Known rows, with every step that occurs
lapan-fuze-kubiru: -.04  -.07  .22  .21  .00  .12  .13  .31  .00  -.09  -.07  -.19  .08  -.05  -.05  .03  -.06  -.24  .01  -.04  -.06  -.03  .28
lapan-fuze: .11  .01  .10  .04  .14  .28  -.03  .16  .04  -.03  .06  -.20  -.04  .00  .06  -.12  -.08  -.08  -.08  .00  -.10  -.07  .35
lomazo-zuziv: .07  -.02  .17  .14  -.15  .18  -.20  -.02  .02  -.18  .06  -.19  -.03  -.01  .18  -.08  -.09  .00  .07  .03  -.17  -.35  .30
lomazo-lapan-fuze: .10  -.03  .08  .14  .20  .31  -.03  .02  .02  -.08  .05  -.13  .04  -.04  .08  -.13  -.15  -.10  -.19  -.03  -.15  -.08  .25
fode-fuze: .18  -.12  .11  -.05  .00  .07  -.14  .01  -.10  -.12  .21  -.16  -.12  -.05  -.03  -.23  -.04  -.05  .13  .06  -.19  -.10  .14
munot-fuze-kubiru: -.14  -.26  .36  .41  -.08  -.09  .08  .21  .14  -.30  -.19  -.10  .07  .00  -.12  .00  -.04  -.22  .14  -.01  -.10  -.19  .17
munot-zuziv-lomazo-lapan-fuze-kubiru: -.02  .01  .16  .26  -.02  .22  .24  .24  -.09  -.02  .12  -.18  .12  -.13  -.05  .08  -.07  -.23  -.07  -.02  -.11  -.21  .33
zuziv-lomazo-lapan-fuze-munot: .13  .01  .05  .00  .05  .41  -.29  -.11  -.10  .07  .12  -.07  -.05  .12  .11  .02  .01  -.13  -.10  -.09  .07  -.16  .12
zuziv-lomazo-lapan-fuze-kubiru: -.06  -.05  .19  .25  -.05  .20  .16  .24  -.09  -.02  .01  -.11  .10  -.07  .06  .11  -.03  -.31  -.11  -.04  -.11  -.10  .14
lapan-fuze-kubiru-fode: -.05  -.14  .27  .12  .07  .08  .14  .07  .00  -.09  .04  -.27  .14  -.07  .19  -.09  .12  -.10  -.03  .06  -.04  .12  .23
lapan-fuze-munot: .16  -.03  .08  -.04  .09  .32  -.30  -.05  -.03  .00  .03  -.12  -.08  .14  .00  -.06  -.02  -.07  -.01  -.07  .11  -.09  .24
munot-fuze: -.04  -.22  .29  .29  .05  .00  -.08  .03  .22  -.29  -.10  -.10  -.05  .05  -.01  -.16  -.06  -.08  .09  .03  -.15  -.23  .22
kubiru-fode-fuze-lomazo: .21  .06  .22  -.20  .02  .04  -.04  -.16  -.06  .17  .20  -.19  -.08  .05  .20  -.27  .09  .09  .13  .18  .01  .04  .13
kubiru-fode-fuze-munot: .20  -.17  .12  -.16  .02  .13  -.35  -.28  -.14  -.06  .21  -.16  -.09  .09  .07  -.20  .12  .04  .14  .04  .09  .01  .04
fuze-munot: .07  -.09  .18  .02  -.05  .22  -.41  -.17  -.04  -.11  .05  -.04  -.17  .18  -.03  -.08  .04  -.16  .09  -.04  -.01  -.22  .13
munot-zuziv-lomazo-lapan-fuze: .10  .09  .05  .10  .12  .40  .08  .07  -.06  .04  .26  -.18  .01  -.10  .10  -.03  -.07  -.10  -.17  .01  -.18  -.24  .36
kubiru-fode-fuze: .17  -.18  .16  -.11  .07  .03  -.09  -.13  -.10  -.10  .26  -.24  -.04  -.08  .15  -.29  .09  .05  .10  .14  -.13  .07  .10
zuziv-fuze-munot-lomazo: .18  -.17  .19  -.11  .01  .29  -.31  .10  -.01  .16  .07  -.14  -.36  .01  -.02  .02  .08  -.17  .03  -.04  .05  .04  .12
fode-kubiru: .03  .00  .26  .17  .02  -.05  -.20  -.19  -.15  -.35  -.08  -.16  -.23  .09  -.22  -.35  .00  -.03  .02  .07  -.20  -.26  .09
zuziv-fuze-kubiru: -.12  -.16  .33  .31  .00  -.06  -.11  .38  .02  -.16  -.09  .02  .11  -.18  .03  -.07  .00  -.32  .10  -.04  -.11  -.06  .23
fuze-munot-zuziv: .11  .02  .17  .06  .02  .25  -.18  -.14  -.01  -.12  .26  -.18  -.17  .05  -.23  -.13  -.01  -.02  .12  .03  -.08  -.39  .48
fode-fuze-kubiru: .03  -.17  .23  .15  -.11  -.05  .03  .18  -.13  -.17  .06  -.14  .01  -.09  -.13  -.06  -.03  -.22  .16  .02  -.12  -.06  .11

Rows
.12  .19  .27  .02  .12  .10  -.12  .13  .10  .15  .15  -.02  -.08  -.10  .07  -.25  -.03  .01  .13  .10  -.02  -.20  .50 | munot-zuziv-fuze-lomazo
-.05  -.16  .27  .18  .10  .11  .13  -.01  -.02  -.11  .04  -.22  .19  -.09  .20  -.08  .07  -.11  -.10  .05  -.07  .11  .17 | lomazo-lapan-fuze-kubiru-fode
.07  .03  .24  .15  .13  .14  -.23  -.05  .06  .04  .03  .12  -.01  -.06  .19  -.18  -.08  -.14  -.06  .03  -.13  -.15  .14 | zuziv-fuze-lomazo-lapan
.12  -.03  .09  .01  -.02  .27  -.09  -.29  -.20  .01  .44  -.13  -.06  -.08  .13  -.07  .09  -.04  -.03  .08  -.14  -.28  .11 | kubiru-fode-fuze-munot-zuziv-lomazo-lapan
.03  .00  .23  .17  .20  .10  -.19  .21  .08  -.12  .19  -.04  -.01  -.27  .00  -.27  -.05  -.05  .10  .03  -.17  -.24  .57 | munot-zuziv-fuze
.22  -.04  .14  -.08  .07  .18  -.14  -.24  -.12  -.09  .38  -.27  -.08  -.04  -.15  -.24  .05  .14  .18  .09  .02  -.22  .41 | kubiru-fode-fuze-munot-zuziv
.18  -.16  .17  -.13  -.10  .33  -.20  -.05  -.05  .13  .10  -.25  -.46  .14  -.09  .06  .08  -.19  .02  -.01  -.01  -.04  .06 | fuze-munot-lomazo
-.13  -.20  .35  .18  -.05  .00  .06  -.03  -.01  -.15  .04  -.21  .06  -.03  .15  -.10  .17  -.17  .04  .09  -.13  .01  .12 | fuze-kubiru-fode
.04  -.05  .21  .16  .06  .10  -.36  .22  .08  -.13  .01  .00  .08  -.22  .28  -.19  -.07  -.01  .08  -.02  -.10  -.18  .36 | lomazo-zuziv-fuze
.15  .20  .17  -.08  .10  .25  .02  .06  .05  .23  .03  -.15  -.09  .12  .12  -.13  -.05  -.02  -.01  .07  .04  -.05  .35 | lapan-fuze-lomazo
.28  -.03  .07  -.10  -.10  .41  -.18  .04  -.06  .12  .08  -.36  -.22  .03  .09  .11  -.05  .06  .00  -.02  .10  -.11  .25 | lapan-fuze-munot-lomazo-zuziv
.20  .21  .12  -.02  -.03  .26  -.08  .05  .02  .12  .03  -.23  .01  .02  .25  -.07  -.12  .15  .05  .06  .07  -.21  .40 | lapan-fuze-lomazo-zuziv
.07  -.11  .20  .04  .09  .15  -.54  .02  .03  -.08  .00  .08  -.06  .02  .08  -.16  .05  -.14  .11  -.07  .09  -.11  .21 | zuziv-fuze-munot
.19  .06  .09  .06  .16  .35  -.12  -.12  -.03  -.07  .24  -.19  -.04  -.02  -.19  -.13  -.11  .04  -.01  -.01  -.03  -.30  .53 | lomazo-lapan-fuze-munot-zuziv
-.02  -.21  .34  .11  -.02  .04  .00  .17  .00  -.02  .04  -.26  .06  -.21  .27  -.04  .14  -.07  .04  .05  .01  .13  .19 | munot-lomazo-zuziv-fuze-kubiru-fode
.10  .09  .23  .16  .16  .15  -.13  -.06  .05  .02  .13  .06  -.01  -.13  .07  -.21  -.10  -.06  -.04  .05  -.13  -.23  .33 | munot-zuziv-fuze-lomazo-lapan
-.06  -.05  .16  .17  -.11  .26  -.11  -.12  -.10  -.04  .20  .01  -.11  .00  .19  .00  .04  -.31  -.13  .03  -.34  -.36  .00 | zuziv-lomazo-lapan
.13  .14  .20  .04  -.15  .17  -.16  -.06  .03  .04  .05  -.17  -.08  .07  .23  -.07  -.07  .07  .11  .09  -.05  -.31  .30 | fuze-lomazo-zuziv
.17  -.08  .16  .01  -.18  .28  -.07  .06  -.02  .03  .09  -.34  -.26  -.03  .11  .06  -.05  -.02  .02  .05  -.13  -.20  .23 | munot-lomazo-zuziv
.15  -.19  .17  .06  .08  .29  -.28  -.07  -.02  .04  .07  -.04  -.24  -.04  .02  .00  -.02  -.21  -.12  -.06  -.08  -.04  .03 | zuziv-fuze-munot-lomazo-lapan
.03  .09  .15  .00  -.17  .33  -.12  -.06  -.13  .09  .39  -.13  -.22  .05  .03  .03  .15  -.15  .09  .05  -.13  -.49  .32 | fuze-munot-zuziv-lomazo
.17  -.04  .06  .03  .13  .35  -.32  -.15  -.05  -.06  .04  -.06  -.03  .11  .02  -.06  -.07  -.09  -.08  -.09  .08  -.10  .17 | lomazo-lapan-fuze-munot
-.14  -.30  .40  .27  .00  -.10  .09  -.02  .11  -.25  -.05  -.21  .13  -.03  .13  -.11  .12  -.09  .08  .08  -.07  .02  .16 | munot-fuze-kubiru-fode
.04  -.05  .27  .23  .08  .08  -.07  -.19  .13  -.08  -.05  .02  -.03  .07  .08  -.14  -.11  -.07  -.03  .06  -.13  -.23  .12 | munot-fuze-lomazo-lapan
